Each row was made from one small tree. The marks that hang from a mark follow it in brackets, in alphabetical order. Every link used is in the known rows. Write each row's tree.
Known rows:
W{C{U{V}} H}: [-0.61  0.82 -1.88  0.99 -1.26  0.85 -1.10 -0.52  5.25 -1.34 -0.05 -2.56
 -1.39  2.11 -3.27 -1.09  0.19 -0.50 -2.34 -1.12 -2.10]
U{C V Z}: [ 0.11 -1.32 -1.04  0.90 -0.67  0.15 -0.35  0.10  1.44  0.37 -0.14  0.54
 -3.49 -0.96 -2.45 -6.29 -0.06  0.10 -2.44 -0.50 -1.54]
H{W}: [-0.04 -0.35  1.86  0.18  0.54  1.12 -0.30  0.21  0.28 -0.48  0.03  1.21
 -0.34  0.44 -0.61  1.09  0.14 -0.77  2.83  0.12  0.02]
S{W{C{H U{V}}}}: [-0.60 -0.80  2.29  3.24  4.91  1.86 -2.10 -0.22  3.18 -1.62  1.18 -3.94
 -1.84  3.01 -8.89 -0.06  0.20 -0.47 -0.88 -1.63 -1.61]
Z{U{V}}: [ 0.00 -1.00  1.94 -1.14 -1.39  1.24 -0.34  0.31 -2.10 -0.93  1.16 -1.59
 -1.56  1.62 -3.46 -1.97  0.35 -0.37  1.94  0.49 -1.69]
S{W{C{U{Z}} H}}: [-0.86 -2.33 -2.34  0.82  0.52  2.00 -1.15 -0.48  4.58 -0.46 -0.49 -1.55
 -1.94 -2.10 -7.20  2.23  0.28 -0.43 -2.31 -1.45  0.25]
H{W{C{U} S}}: [-0.90  0.08 -4.01  0.91  1.79  2.46 -1.28 -0.86  2.86 -1.02 -1.46  0.58
 -1.93  0.69  0.01  1.96  0.35 -1.08  0.89 -0.39 -0.16]
C{H{W} U{V}}: [-0.71 -1.68  5.60  2.59  1.13  2.02 -1.36 -0.17  1.86 -1.06  1.19 -1.88
 -0.73  3.23 -3.39  0.57  0.07 -0.80  3.26 -0.92 -1.63]
S{W{C{U} H}}: [-0.72 -0.10 -1.74  0.57 -0.31  1.87 -1.53 -0.23  3.57 -1.44 -0.22 -0.98
 -0.63  0.58 -6.85  2.98  0.18 -0.77 -1.28 -0.81  0.40]
C{H{W{S}} U{Z}}: [-1.81 -3.62  0.29  3.20  0.66  3.00 -1.18 -1.53  0.52 -0.25 -0.29  0.02
 -2.12 -0.90  0.15  3.27 -0.06 -0.48  1.65 -0.91  0.18]
U{C{H W{S}} V}: [-1.00  0.70 -1.20  7.17 -0.19  2.28 -2.49 -1.68 -3.25 -2.02  0.61  1.61
 -4.02  4.86 -2.61 -2.42 -0.42 -0.09 -3.42 -0.58 -1.19]
S{W}: [-0.19 -0.98  1.12 -0.11  0.82  1.09 -0.95  0.10  0.33 -0.31  0.26 -0.36
 -0.57  0.32 -5.65  0.61  0.07 -0.29  0.59  0.07  0.42]
S{W{C H}}: [-0.55  0.74 -2.39  1.44  0.69  1.16 -1.40 -0.38  1.82 -2.01  0.24 -0.16
 -1.45  0.82 -6.19  1.67  0.11 -0.48 -2.38 -0.90  0.02]
W{C{U{Z}} H S}: [-1.87 -1.23 -7.19  1.63 -1.75  1.74 -0.91 -1.74  3.84 -0.63 -1.53 -0.55
 -2.76 -2.05  0.32  1.44  0.08 -0.10 -3.98 -1.21 -0.16]
H{W{C}}: [ 0.08  0.64 -0.71  1.00  4.11  0.86 -0.38  0.18  1.57 -1.15 -0.20  0.48
 -1.42  0.52 -0.85  0.76  0.44 -0.90  0.99 -0.69 -0.47]
U{C{W} Z}: [ 0.19 -1.56 -1.14  3.43  0.53  1.19 -0.46 -0.22 -1.55  0.65 -0.64  2.61
 -2.86 -1.09 -2.08 -1.75 -0.10 -0.02 -2.63 -0.42  0.64]
H{W{S}}: [-0.92 -0.25 -1.84  0.87 -0.81  1.96 -1.02 -1.07 -0.11 -0.88 -0.71  1.93
 -1.66  0.80  0.91  1.36  0.02 -0.74  1.90  0.30 -0.04]
U{V}: [ 0.02  0.15  1.07  0.22 -0.12  0.02 -0.53 -0.11  1.90 -0.24  0.49 -1.75
 -1.28  1.81 -2.36 -3.22  0.08 -0.04 -0.60 -0.26 -2.06]
H{W{C{U{Z}} S}}: [-1.21 -2.00 -4.66  1.18  2.41  2.47 -0.87 -1.07  3.94  0.01 -1.77  0.03
 -3.21 -1.90 -0.25  1.24  0.46 -0.80 -0.07 -0.93 -0.19]
Z{U{C V}}: [ 0.46 -0.26  0.36 -0.82 -2.80  1.23 -0.52  0.60 -3.58 -1.47  0.83  1.02
 -2.59  1.42 -3.07 -4.09  0.10 -0.52  1.08  0.82 -0.90]
C{U}: [-0.18 -1.05  0.55 -1.03 -1.00  0.64 -0.12  0.19  1.71  0.56 -0.54 -0.82
  0.77 -0.16 -0.64  1.19  0.08 -0.21  1.06  0.08  0.30]

Write each row's tree:
[-0.74 -0.03 -0.73  0.83 -0.43  1.94 -2.04 -0.38  5.63 -1.73  0.19 -2.84
 -1.81  2.37 -9.09 -0.24  0.28 -0.74 -1.85 -1.08 -1.74] | S{W{C{U{V}} H}}
[-1.22 -0.43  0.23  3.92  0.80  2.35 -1.45 -1.42 -2.27 -2.03  0.41  1.23
 -1.53  1.96  1.23  2.81 -0.20 -0.53  1.60 -0.41  0.02] | C{H{W{S}}}
[-0.56 -3.31  1.13 -0.33 -0.27  0.78 -0.28 -0.13  4.70  1.36 -0.31 -2.99
 -1.64 -1.05 -3.37 -2.79  0.27 -0.04 -0.66 -0.86 -1.81] | C{U{V Z}}
[-1.96 -3.58 -0.74  5.93  1.07  2.98 -1.56 -2.05 -1.02  0.29 -0.52 -0.61
 -2.18  0.29 -1.33  3.42 -0.19  0.11 -1.91 -1.31  0.38] | C{H U{Z} W{S}}
[-0.69  1.06 -4.57  1.80  2.61  1.74 -1.10 -0.98  1.01 -1.68 -0.96  1.33
 -2.62  0.84  0.50  0.78  0.26 -0.88 -0.02 -0.44 -0.44] | H{W{C S}}
[-0.45 -1.43  2.69  2.26  0.10  1.94 -1.31 -0.36  2.52  0.53 -0.17 -2.11
 -1.01  3.43 -5.22 -1.02  0.22 -0.38 -0.22 -0.49 -1.73] | C{U{V} W}
[-0.88 -0.66 -0.47  2.80 -1.79  3.43 -1.41 -0.74 -7.84 -3.27  0.83  3.95
 -2.88  1.52  0.63  1.97 -0.20 -0.98  3.25  0.80  1.20] | Z{U{C{H{W{S}}}}}
[-1.03 -3.99  4.19  2.58  1.94  2.11 -0.45 -0.36  0.88  0.20  0.39 -0.62
 -0.87 -1.25 -1.24  3.15  0.08 -0.51  2.68 -1.16  0.39] | C{H{W} U{Z}}
[-1.49  1.10 -6.59  1.37 -2.52  1.66 -1.29 -1.55  2.87 -1.62 -1.32 -0.08
 -1.47  0.65  0.77  2.32  0.00 -0.44 -2.94 -0.57 -0.04] | W{C{U} H S}
[-1.33  1.23 -5.69  1.68 -2.60  1.73 -1.82 -1.65  4.81 -1.85 -0.83 -1.76
 -2.71  2.44 -1.78 -0.88  0.10 -0.49 -3.33 -0.91 -2.14] | W{C{U{V}} H S}
[-0.32  0.93 -0.18  4.12 -4.05  1.52 -1.76 -0.63 -0.52 -1.68  0.23  1.97
 -2.82  3.78 -4.27 -2.77 -0.28 -0.40 -3.18 -0.30 -1.37] | U{C{W{H}} V}
[-1.23 -1.74 -2.83  7.19  0.76  2.30 -1.58 -1.85 -4.25 -0.86 -0.22  2.85
 -4.01  0.34 -0.39  0.25 -0.47  0.29 -3.84 -0.84  0.74] | U{C{H W{S}} Z}
[-1.16  1.33 -4.96  4.51 -5.31  2.31 -1.94 -1.62 -2.90 -2.03 -0.97  4.41
 -2.83  2.31 -0.29  0.83 -0.49 -0.39 -3.75  0.18  0.85] | U{C{W{H S}}}
[-0.23  0.95 -1.42  3.84 -3.94  1.45 -1.18 -0.49 -2.38 -1.59 -0.08  3.74
 -1.63  1.96 -1.78  0.66 -0.37 -0.39 -2.60 -0.03  0.84] | U{C{W{H}}}
[-0.05  0.12  3.59  3.84  0.68  1.44 -1.43  0.10 -1.37 -2.17  1.51  1.49
 -2.63  3.21 -2.53 -2.74 -0.21 -0.71  1.36 -0.47 -1.32] | U{C{H{W}} V}
[ 0.03 -0.73 -1.00 -0.13  3.34  1.49 -1.16  0.16  3.38 -0.46 -0.42 -1.36
 -0.76  0.09 -6.75  1.44  0.38 -0.56 -0.15 -0.70  0.45] | S{W{C{U}}}
[-1.54 -1.52  0.79  2.98 -0.15  2.94 -1.59 -1.32 -0.52 -1.32 -0.03  0.50
 -0.76  1.71  0.45  4.13 -0.08 -0.78  2.68 -0.28  0.42] | C{H{W{S}} U}
[-0.35  0.08  0.70  2.69 -5.22  2.78 -1.53 -0.20 -4.47 -2.48  0.93  2.13
 -3.17  3.62 -5.02 -1.27 -0.04 -0.76 -0.60  0.43 -0.92] | Z{U{C{W{H}} V}}
[-1.55 -0.25 -0.59  6.58  1.38  2.27 -1.75 -2.06 -3.73 -1.40  0.27  0.71
 -1.64  3.18 -0.35  3.04 -0.33  0.13 -2.07 -0.70  0.15] | C{H W{S}}
[-0.02  0.67  1.59  3.68  0.11  0.23 -1.10 -0.16 -1.65 -1.64  1.48  0.36
 -2.12  2.81 -1.93 -3.91 -0.35  0.05 -1.51 -0.60 -1.21] | U{C{H} V}
[-0.89 -2.12  0.55  3.66  4.90  0.68 -0.65 -0.68  3.85 -0.32  0.57 -4.27
 -2.59  0.08 -3.24 -1.63  0.25  0.08 -2.55 -2.25 -2.16] | W{C{H U{V Z}}}
[-0.22 -0.02 -0.44  2.44 -5.14  2.68 -0.99 -0.13 -6.62 -2.30  0.43  3.71
 -1.92  1.76 -2.78  1.84 -0.12 -0.74 -0.10  0.78  1.24] | Z{U{C{W{H}}}}
[-0.74 -2.28 -0.68  3.34  5.00  0.72 -0.21 -0.56  1.91 -0.08  0.22 -2.33
 -1.46 -1.72 -0.89  1.68  0.17  0.09 -2.04 -1.93 -0.04] | W{C{H U{Z}}}
[-1.08  1.48 -4.45  4.60  3.77  0.88 -1.18 -1.67 -1.33 -2.15  0.24 -0.32
 -2.11  1.43  1.62  1.20 -0.12  0.11 -3.02 -1.16 -0.33] | W{C{H} S}
[-0.43 -0.42 -3.55  2.43 -2.91  3.23 -1.41 -0.76 -7.08 -1.70 -0.54  3.93
 -3.18  1.70 -1.24  0.59  0.02 -0.54 -0.20  1.11  1.18] | Z{U{C{W{S}}}}
[-1.38 -2.89  1.33  3.17 -2.74  2.25 -1.32 -1.02  3.80  0.52 -0.32 -1.97
 -2.27  1.17 -5.44 -0.09  0.11 -0.20 -2.31 -1.31 -1.71] | C{U{V Z} W{H}}
